Known rows, with every way that one mark hangs from another
U[F P[Y]]: [  9.5  15.4 -15.5 -11.1   6.6 -27.0  -3.6  31.8  -5.9  -8.0   5.2  -8.3
 -16.7 -17.0 -10.2 -46.9]
U[F]: [  6.7   7.5  -6.9  -7.2  17.7 -18.4   5.2   5.2   2.5   0.4  -0.4 -13.5
  -6.7  -4.4  -1.8 -15.9]
Y[P[N] R[L[F]]]: [  8.7  -3.9  23.5  11.0 -15.2  -9.6  36.6  28.3   1.9  -5.4  13.3 -45.2
 -26.8 -25.8  -9.6 -35.4]
Y[P]: [  4.3  -2.6  12.9  -1.5  11.7  -4.1  25.6   4.0   7.1 -13.1   8.1  -8.6
 -12.7  -7.8 -14.1 -18.0]
R[L[F[U[P[Y]]]] N]: [ 19.2  14.4  -2.0  12.6 -30.3 -13.8  21.9  11.5   7.5  12.7  30.3 -29.5
 -35.4 -17.7  -0.8 -39.6]
Y[R[L]]: [ -0.3   7.1   9.5  -2.9  -1.0  -5.3  17.2  10.0  16.3  15.0   5.8 -35.5
 -21.9 -11.8  -7.2 -14.4]
F[U]: [ -8.9  -8.8 -14.4 -12.0   1.1  -1.9  11.3 -11.6  19.1   4.7  19.2  -0.8
   1.6   4.7  -4.4 -13.0]
P[U Y[R[L N]]]: [ -8.1  -7.5  -8.3  10.0 -43.6 -13.6   4.0  28.7  14.8  16.3   4.2 -27.7
 -41.1 -19.5 -20.5 -37.8]
F[U[P[N[R[L]] Y]]]: [  2.3  -4.6 -21.0 -11.3 -17.4 -17.4   4.9   7.4  10.1   9.6  30.3   1.1
 -12.9  -5.0  -8.0 -42.1]
L[F[U[P[N]]]]: [  5.1  -1.7 -10.5  -0.9  -8.0 -15.0  25.0  -0.6   0.1 -10.0  30.1 -14.0
  -4.6  -6.5  14.2 -33.2]
Y[R[N]]: [ -3.5   1.4   6.6   3.1  -9.3 -13.9  23.8   9.2  15.0  11.8   1.5 -33.0
 -19.3 -17.9 -11.0 -15.6]
Y[R]: [ -8.8  -0.9   5.2  -5.9   4.8  -7.9  19.5   5.3  14.4   6.6   1.3 -28.2
 -11.9  -9.7  -7.3 -11.1]
R[L[F[U]] N]: [ 19.6  12.3   1.6  13.8 -25.4 -11.1  25.7   1.0  10.9  15.2  27.9 -31.2
 -30.5 -13.5   3.6 -27.0]
L[F[U[P]]]: [  2.5   1.9  -9.6  -4.0  -2.9 -12.0  25.5  -1.9   3.0 -11.8  28.7 -13.0
  -4.2  -4.3  13.8 -29.5]
Y[P[U] R]: [ -8.3 -10.6  13.8   2.8 -15.3  -9.9  26.5  27.6  12.5 -12.1  -3.2 -27.8
 -18.1 -22.8 -17.1 -24.4]
L[F[U[P[Y]]]]: [ -0.7  -0.3 -12.0  -3.6  -6.3 -10.4  23.3   2.6   2.1 -11.0  29.6 -12.9
  -8.8  -4.1   8.7 -34.5]

Rows
[ -7.4 -21.0 -18.1   9.0 -40.6 -28.2  -3.9  37.7  -0.4   8.8  -0.8 -25.7
 -27.6 -22.5 -16.7 -49.6] => P[N U[F] Y[R]]
[ 24.8  17.5   8.1  17.2 -19.7 -14.0  26.3   1.2   6.6  15.6  22.4 -34.5
 -36.1 -14.8   4.3 -25.5] => R[L[F] N]
[ -6.2  -7.8  11.0   2.2 -12.9 -15.3  22.8  35.6   8.5 -14.5  -7.8 -30.4
 -16.6 -25.4 -16.7 -27.4] => Y[P[U[F]] R]
[ 16.8   6.0 -12.0  -4.9 -12.7 -30.5   4.0  14.7  -2.3  10.7  23.7  -3.4
 -27.8 -12.7  -7.4 -50.2] => U[P[N[R[L]] Y]]
[  6.7  15.1 -11.9  -7.1  -4.3 -30.1   1.7  41.8  -3.5  -4.7   1.7 -20.8
 -21.1 -26.4 -14.2 -50.0] => U[F P[Y[R[N]]]]
[  4.7  -7.7  19.1   8.8 -18.8  -7.8  36.2  28.4   4.8  -5.5  16.9 -42.8
 -22.6 -24.7 -10.1 -36.9] => Y[P[N] R[L[F[U]]]]
[  1.3  -5.3 -18.2 -11.0  -9.5 -14.4   8.1   2.7  10.2   0.5  23.8   1.2
   0.7  -7.6  -2.6 -32.9] => F[U[P[N]]]
[ 24.0  12.6 -14.8  -8.5   2.0 -45.4   2.0  20.4  -9.7   0.8  10.2  -6.3
 -10.1 -17.1   3.3 -44.4] => U[F P[N[R]]]
[-10.8  -8.7 -14.9   6.7 -35.9 -23.1   0.2  37.0   8.2   7.2  -5.2 -26.7
 -31.9 -22.2 -20.1 -40.2] => P[U[F] Y[R[N]]]
[-17.7 -14.6 -11.8   1.8 -29.7 -11.3   3.1  22.7  13.3   6.9   1.2 -18.9
 -29.1 -12.2 -18.6 -32.4] => P[U Y[R]]
[  7.8   2.6  16.4  13.7 -33.0 -18.6  24.2  44.1  10.6  -1.2  -3.3 -43.2
 -34.0 -36.2 -20.0 -35.1] => Y[P[U[F]] R[L N]]
[ 17.1   7.9 -19.8  -8.3  -4.4 -42.5  -2.4  29.3 -11.1   1.6  12.5  -5.9
 -19.6 -16.7  -6.8 -55.4] => U[F P[N[R] Y]]
[ -1.9   0.0  -9.1   0.4 -15.9 -13.3  27.6  10.2   3.8  -8.1  27.0 -22.4
 -13.0 -11.7   5.2 -37.6] => L[F[U[P[Y[R[N]]]]]]
[ -4.1   0.8 -15.6  -9.2 -19.3  -9.8   8.7  17.1  15.7   6.0  22.8 -10.6
 -14.9 -13.2 -13.5 -39.1] => F[U[P[Y[R[L N]]]]]
[  2.9  -5.0 -19.9 -13.0  -9.8 -21.3   9.2  -0.9  10.3   4.9  26.8   4.4
  -1.0  -4.3  -1.0 -32.6] => F[U[P[N[R]]]]
